What can hang from each mark:
F: Q U
Y: B K
U: F K
C: D
B: T Z
Z: B K
Q: F
D: A C Y
K: U Y Z
T: B
V: D

Each row was made from one small tree. Brackets hold a mark, then the marks that hang from it, in alphabetical order. Every link used is in the known rows. Write each row's tree.
Known rows:
(Y (B T Z) (K U)): [  7   6   8   3  26   4  -1  -5  -8 -10  15 -10   0 -16   0  -2   1   7
 -14   3  12  10  -6  -8   9  -1 -27  10  -2  -5 -16  -9   2  25   1   4]
(V (D A C Y)): [-15   5 -10  -1  15  -1   9   6   8  21   9  -8   1   7 -11  -2  11  -9
  15   6  -5 -14  11  -4  -3 -15  22  -7  -1 -19  10  -6   6  17  22 -10]
(T B): [  4   8   2 -13  -2   1   4  14  -1  -3   2   2  10   3  10   4  -2  -5
   6   4  -9 -10  -3  -3  -4  -4 -12  -2 -13  -1  -5   2  -5   8  13   0]
(Z (K (U F))): [  5   3  16   3 -10   2  -1  -2   8 -17  -2 -10   1  -2   1   4   0   3
   0 -12   2  10  -8   8   8   4  -5   5 -21   9  -4   2   3   7  -7  13]
(K U Y Z): [  6 -10   6   6 -24   6  -3 -17   9 -19 -23  20 -17  -4 -12  15  -4  15
 -13 -18   6  -9   9  -6  14   0   2   5  12  -1  -4  -2  -4  17 -15   5]
(V (D C (Y B))): [ -8  11  -3  -5   9   5   2  -3  -2  17  20 -21  -1   7  -2  -3   4  -6
  18   3  -3 -13  20  -9  -5 -13   6  -9  -4  -8   4   0   7  22   7  -8]
(Y (B T) K): [  3  16   5   1  19   7  -1  -4 -13 -11  30 -19   5 -12   6  -5  -6  -1
  -2  14   5   4  -6  -5 -10  -5 -21  -8   5   1 -13   3   5  15  11   5]
(T (B Z)): [  6   1   2 -11   4  -2   6  20  -1   8  -5   6  10   3   8   3  -1   1
   0   2  -9  -9  -3  -4   9  -1 -15   8 -17  -8  -3  -2 -10   7   0  -1]
(Q (F U)): [ -5   4 -14   3  -4  -7  -2  -8  -4 -15 -16   2 -12   6   3   1  -2  -2
   8  -7   3   8   9   1 -13  15  10  13   2   0  -4  13   3   0  -6  -8]
(B Z): [  4  -8  -2   1  -3  -2   7  16  -2   9 -10   2   5   5   2  -2  -8  14
  -5   7  -6  -3  -8   3  13   4  -5   7  -4 -17   0  -3  -7  -1 -16   0]
(U (K Y Z)): [  9  -3   6  -2 -15   2  -7  -2   6   3  -6  -7 -11  -4   1   1 -11   0
  -4   7  -5   1  -1   4  20   0   4 -12  10  10   8  11  -2 -12 -14   9]
(F Q (U (K (Y B)))): [  2  -2  -1   5  -1   2 -10  -5 -16 -12 -14  10   9   5  11  -7  -4 -15
   6 -11   2   4   2   1 -34  18  -1  -3  -2  23  -8  -1  -2 -24  -9  -7]
(U (F Q) (K Y Z)): [ 10 -11   9  -2 -12   0 -18   1   8   4 -25  -3  -7   0   7   0  -5  -8
  -8   1   1   5  17  16  25  -3   6   3  -4  25   2  19   1 -47 -33   5]
(C D): [ 10  -7 -10  -1 -16  -4   0  -2  -2 -17   1   3   7   5   9  -8  -9  12
  12   1  -9  -8 -18   6 -17  -3   1  -8  17 -13  -3  -4   0  -3  24  -9]
(K U (Y B) Z): [  9   0   9   1 -17   8  -4 -20   3 -20 -13  13 -18  -9  -6  17  -5  11
 -11 -16  13 -10  10 -11   6  -2 -10   0  11   5  -8  -5  -4  25 -16   2]
(Y K): [  4   4   1   6   1   3  -3  -1  -3 -14  17  -8   3  -5   8  -3 -14   5
   0  14  -8  -2 -12  -2  13   1  -4   0   7   1  -6  10   5  11   7  11]
(F Q): [ -2  -7  -3   3 -12  -1   0   8  -8  -6 -10   4  18  11  12  -3 -10   1
   4   2 -11  -7   2  10 -21  -2   2  -7  -5   3 -11   2  -1 -23  -6  -6]
(U (F Q) (K Y)): [  9  -5   5  -5  -5   3 -15   4   8   4 -17  -5  -2   2   9  -4  -8  -9
  -4  10   2  13  10  15  16  -2  10   4  -8  24   3  14   3 -52 -22   8]
(K U (Z B)): [  1 -17   8  -2 -17  -4  -2 -15  11 -19 -18  10  -6   1   0  13   9   8
 -12 -22   2 -10   5  -2  11  -1 -12   1  -5   0  -8  -4  -5  18  -7   0]
(Q (F (U (K (Z B))))): [ -3  -1 -10  -1  -3 -11  -7 -11   2  -9 -17  -4 -15   4   6   1   3  -8
   5 -10   3  11  10   2  -1  15   6   9  -2  10   1  16   2  -4 -10  -6]
(C (D (Y (B T)))): [  4  -1 -13  -2 -10  -2   1  -2 -11   0  14   3   2   4   4  -8  -1   7
  11   1  -4  -2  -5   0 -26  -2  -1  -7  24 -13   0  -6   3  -5  21 -14]
(Q (F (U K))): [ -1   4 -11   0  -1  -8  -6  -8  -1 -11 -15  -5 -14   3   6  -2  -2  -7
   7  -4   3  15   7   4  -4  15  10  10   0   7  -1  15   5  -5  -6  -6]
(B (Z (K U))): [  5  -7   9   4  -4  -3   7  10   3   3  -7  -3   4   0  -2   1  -3  13
  -6  -8  -2   5 -14   3  17   8  -9  10 -17  -8  -1  -7  -7  12 -17   7]
(D A (Y K)): [-12   5 -15   7   9  -2   9  13  -3  16  17  13  -1  -4  -6   2   1  -5
  -3  17  -6  -1  -7  -3   5   0  17   2  21 -10   8  -2   5   5  19  -1]
(U (F Q) (K (Y B))): [ 12   3   7  -9   0   4 -15   2   4   4 -10 -10  -2  -1  13  -2  -8 -12
  -3  11   7  13  11  12  12  -4   2   0  -8  28  -1  12   3 -46 -23   6]
(D A C (Y (B Z))): [-18  18 -10  -4  26   0  15   5  -5  29  13   8  11  -3 -13   1  10  -7
   1  17  10  -6   3   0  -6  -9  13  -2   3 -11  13 -14   3   5  13 -17]
(B T (Z (K U Y))): [ -2 -10   9   8   5   1   9  10   1  10 -12   2   1  -2 -21  -5   8  14
 -11 -12   4  16  -7   1  -1   5  -5  11 -14 -20   3 -13  -7  -3 -13  10]
(U K): [  9   2   4  -7  -4   0  -4   6   4   1   3 -18   2  -1  10  -6 -11  -4
   0  16  -7   9 -11  10  12  -1   1 -12  -1   5   3   7   2 -13   1   6]
(Z B K): [ -3   0  11  -5 -10  -5   6   1   6  -1  17 -15  10   9   7   2   3  -1
  10  -9  -8   2 -16  -3  -8   7  -8 -12 -26  13   7   1  -7   3   2  16]
(B T (Z (K (U F)))): [ -2 -12  11   6   9  -2   7  13   2   8 -15  -4   5  -2 -15  -7  12  12
 -13 -12   5  18  -5   9   3   3  -9  15 -21 -19  -1  -9  -4  -7 -15   6]

Which tree is each row?
[ -8  -4  11  -3  -2  -4   8   3   5   3  14 -15  12   7  -3  -4  12  -2
   7 -11  -5   9 -13  -1 -21   3  -9 -13 -27   4   7  -2  -6  -6   7  15] : (Z (B T) K)
[-21  15 -10   5  24   0   9  -3   1  18  19   9  11  -5 -16  -2   8  -8
   2  19   3  -3  -2   1   6  -8  25   0  10  -6  14  -4  10   5  26  -6] : (D A C (Y K))
[  6  -6   3   2 -11   8  -7 -11  11 -17 -25  21  -8   1  -6   8  -4   8
 -10  -9  11   6   9   0   6  -1   8  16  -3   7  -7  -4   1 -16 -14   8] : (K (U (F Q)) Y)
[-15  11 -14  -1  13   0  14  16  -9  22  14  10   2  -2  -9   2   9  -7
  -3  15   3   1   0  -2 -25  -7   8  -7  16 -17   6 -12   1  -2  19 -13] : (D A (Y (B T)))
[  2  -7   2   1  -5  -2  -7  -7  -7 -15 -12   3   0   3   6  -5   4 -10
   1 -11  -1   1  -4   1 -11  18  -7  -2  -1  11  -1   4  -3  -3  -4  -4] : (F (U (K (Z B))))
[ -3   4  -4   1   8   3   0   5  -5  14  25 -21 -10   3   1  -4   2  -4
  12   3  -7  -6  15 -14  -2  -8  -1  -5   5 -11  -2   3   6  23   8  -1] : (V (D (Y (B T) K)))
[  6   4   8  -9   2  -3   6  21   1   9   0  -1  11   1   7   3   0  -1
   4  -4  -9  -6  -8  -3  10   1 -17   6 -24  -1   0  -2 -10  11  -2   4] : (T (B (Z K)))
[ -6  -7  14  -3  -1  -3   6  -6  10  -8   7  -9   8   4  -6   0  17   1
   0 -22   2  14 -13  -3 -16   4 -12  -6 -30   4   2 -11  -5   5   9  15] : (Z (B T) (K U))
[  5  13   8   2  20   8  -4 -12  -8 -21  22 -13   1 -16   3  -1   0   1
  -9   4  12  10  -6  -7  -5  -5 -23   0   3   1 -18  -4   7  25  14   5] : (Y (B T) (K U))
[  0  -9  -1   6  -2  -2  -9  -1 -14 -14 -18   8  14   9  13 -10  -1 -15
   5 -11  -4   4  -1   9 -30  18   0  -1  -5  18 -10   1   0 -26  -6 -10] : (F Q (U K))
[  6 -16   8   6 -23   4 -11 -16  10 -18 -36  24 -15  -2  -8  14   1  10
 -16 -21  10  -6  20   2  16  -2   4  15   3   9  -8   4  -2  -9 -28   3] : (K (U (F Q)) Y Z)
[ -2 -19   8  -1 -12  -4  -1 -14  10 -17 -20  10  -4   1  -6   9  15   8
 -15 -24   4  -5   7  -1   2  -3 -13   1  -6  -7  -8  -7  -4  12  -4  -1] : (K U (Z (B T)))
[  6   4   7  -8   1  -1   6  18   1  10  -1   3   7   1   4   4  -1   0
   4  -4  -7  -6  -6  -6  11   2 -13   7 -21   0   3  -2 -11  10  -5   7] : (T (B (Z (K Y))))
[  1  10 -11  -1   2  -4  -7 -11  -3 -10 -10  -5 -18   0   5   1  -4  -8
   7  -4   8  15   9  -2  -7  15   7   8   3  11   0  13   3  -2  -9  -5] : (Q (F (U (K (Y B)))))
[  6 -16  10  -8  -7  -7 -17   2  10   4 -22 -10   1   4  16  -2   5 -12
  -8  -1  -2   5  15  19  23  -4  -4   1 -16  26  -1  18   1 -46 -27   1] : (U (F Q) (K (Z B)))
[  7   9  -1  -3  -5   9   5   2  -6   4   4   4  -5  -1  -1   5 -16  10
   0  10   6  -5  -2 -11  -4   1  -4  -3   7  -2   2  -3  -8   3 -13   6] : (K (Y (B Z)))
[ -4  -9   7   6   6  -2  11  18  -4  15  -6  -8   9   1 -13 -10   7  11
  -7  -4  -3  12  -9   7  -5   3  -8   5 -17 -22   3  -6  -6  -8 -12   5] : (B T (Z K))
[  4 -10  10   5  -3  -4   3  11   3   3 -15  -1   6   2   1   0   0  10
  -7 -11  -1   6  -7   7  17   8  -7  15 -23  -1  -3  -5  -5  -2 -25   6] : (B (Z (K (U (F Q)))))
[  9  10   4  -3  -6  12   0 -14   3 -19  -1  11 -10  -5  -4  12 -10  10
  -6  -3  14   2  -1 -12  -5  -1  -4   1   6   3  -7 -12  -2  18  -1   7] : (K U (Y B))
[  0  -5 -19   5  -2  -7   3   2  -1  -1  13  14   2  -1   1  -6   0   4
   8   7  -8  -6 -19   1  -8  -2  13  -2  31 -15   5  -8   4   1  36 -10] : (C (D A (Y K)))
[-22  13 -12   0  16   0  13   3   1  22   8  13  12   2 -18  -1  10  -8
   3  15   3  -5   2   5  -9  -9  27  -4   6 -13  16  -9   7  -3  23 -13] : (D A C Y)
[-20  10  -8   7  19  -2   7  -5   1  17  13  10   6  -6 -17   1  10  -7
  -2  13   2  -9   4   2  11  -8  22   0  13  -5  14  -1   9   9  19  -8] : (D A C (Y (K Z)))
[-14   6  -9   3  21   0   5   3   7  19  17 -11  -1   2 -10  -4  10  -9
  14   9  -5 -13   8  -7   5 -14  20  -4   1 -15   9  -3   8  23  24  -5] : (V (D A C (Y K)))
[ -4 -13   1   1 -19   2   2  -8   4   1 -11  13  -9   5 -12   6   3   9
  -5 -10   0 -12   9  -8  -5  -2   0  -7   7  -3   7   4 -10  -8 -13   7] : (K Y (Z (B T)))
[  2  -6   4   5  -5  -2  -5  -7   1 -12  11  -6  -1  -3   8   2  -5   4
  -4   2  -8 -11  -5  -5  20   2 -10  -2   5   7  -5  13   0  14  -2  10] : (Y (K (Z B)))
[  9  -1 -12   1  -5  -4  -2  -3 -11   0  20   3  -1  -1   8  -7  -7   9
   9   4  -5  -4 -10  -5  -4   3  -4   1  25  -7   0  -4   3   6  15  -9] : (C (D (Y (B Z) K)))
[  9   2   8  -5  -6   4  -6  -3   1   4   0 -13 -10  -7   0   0  -8  -3
  -5   7   2   3   3   2   8  -4  -5 -15   9  10   5   8  -3 -10 -12   6] : (U (K (Y (B T)) Z))
[  1  -8  -2   8  -5   1 -10  -3 -13 -11 -18  14  10   8   8  -9  -4 -13
   5 -12  -2   4   1   4 -30  19   5  -1  -1  20  -6   0  -2 -28  -8  -6] : (F Q (U (K Y)))
[  7  -8   7  -8 -10  -5  -6   0   8   2  -3 -14  -2   1  10   0  -2  -5
  -4   4  -8   0  -3   7  18  -1  -6 -14  -3  11   5  10  -3 -10  -8   5] : (U (K (Z B)))
[  9   4   6  -3  -4  11  -7 -13   4 -18 -15  14  -8  -3   0  11  -5   4
  -9  -7  18   5  11  -4  -2  -3  -3  11  -4  14 -11  -6   0  -7 -14   5] : (K (U (F Q)) (Y B))
[ -1   1  -6  -3   1   1   4  11  -4  21  15 -17 -10   8   4  -1   0   0
  13   2  -8 -11  16 -13   2  -6  -1  -3   0 -15   1   0   1  21  -3  -6] : (V (D (Y (B Z))))
[  6  -5 -13   4 -13  -4  -3  -5  -6  -5  17   6   0   3   5  -9  -7   9
  11   3 -10  -4 -10  -1  -5   2   5  -1  28  -8   2   0   5   1  22  -6] : (C (D (Y K)))
[  1  -8 -18   7  -6  -8   1   0  -2  -1   8  16  -1  -2   0  -4   2   4
   7   2  -8 -10 -15   2  -6  -2  11  -2  33 -14   5  -6   3   4  30 -12] : (C (D A (Y (K Z))))
[ 10   6   4  -7   4   5  -3   4   1  11   4 -13  -5  -5   1  -4 -10  -1
  -4  15   3  12  -6   1   8  -1  -3 -10   3   5   7   0  -3 -15  -7   8] : (U (K (Y (B T Z))))
[-19  23 -10  -5  23   2  13   0  -5  21  18   6  12  -2 -12   2   9 -11
   5  18  10  -6   4   1 -16 -12  16  -9   6  -6  12 -11   6   5  22 -16] : (D A C (Y B))
[-17  25  -8   0  31   3   8  -5  -5  17  30   2  10  -9 -10   0   7 -12
   3  21   9  -4   0  -4  -2 -10  13  -4   9   1   9  -7  10  14  25  -9] : (D A C (Y B K))
[  7  -7   9   8  -3   1 -11 -13   6 -25  -4  -1  -9 -11   3   6  -2   6
 -14  -5   1  -2   2   2  33   0  -9  14   4   7 -13  12   7  17  -8   9] : (Y (K (U F) Z))
[ -7   6 -12  -2   9   0   8  15   1  20  15  -9  -8   4   0   2   6  -8
  13   6  -6 -14   9 -10  -9 -12   8  -9   6 -17   3  -6   2  22  17  -9] : (V (D A (Y B)))
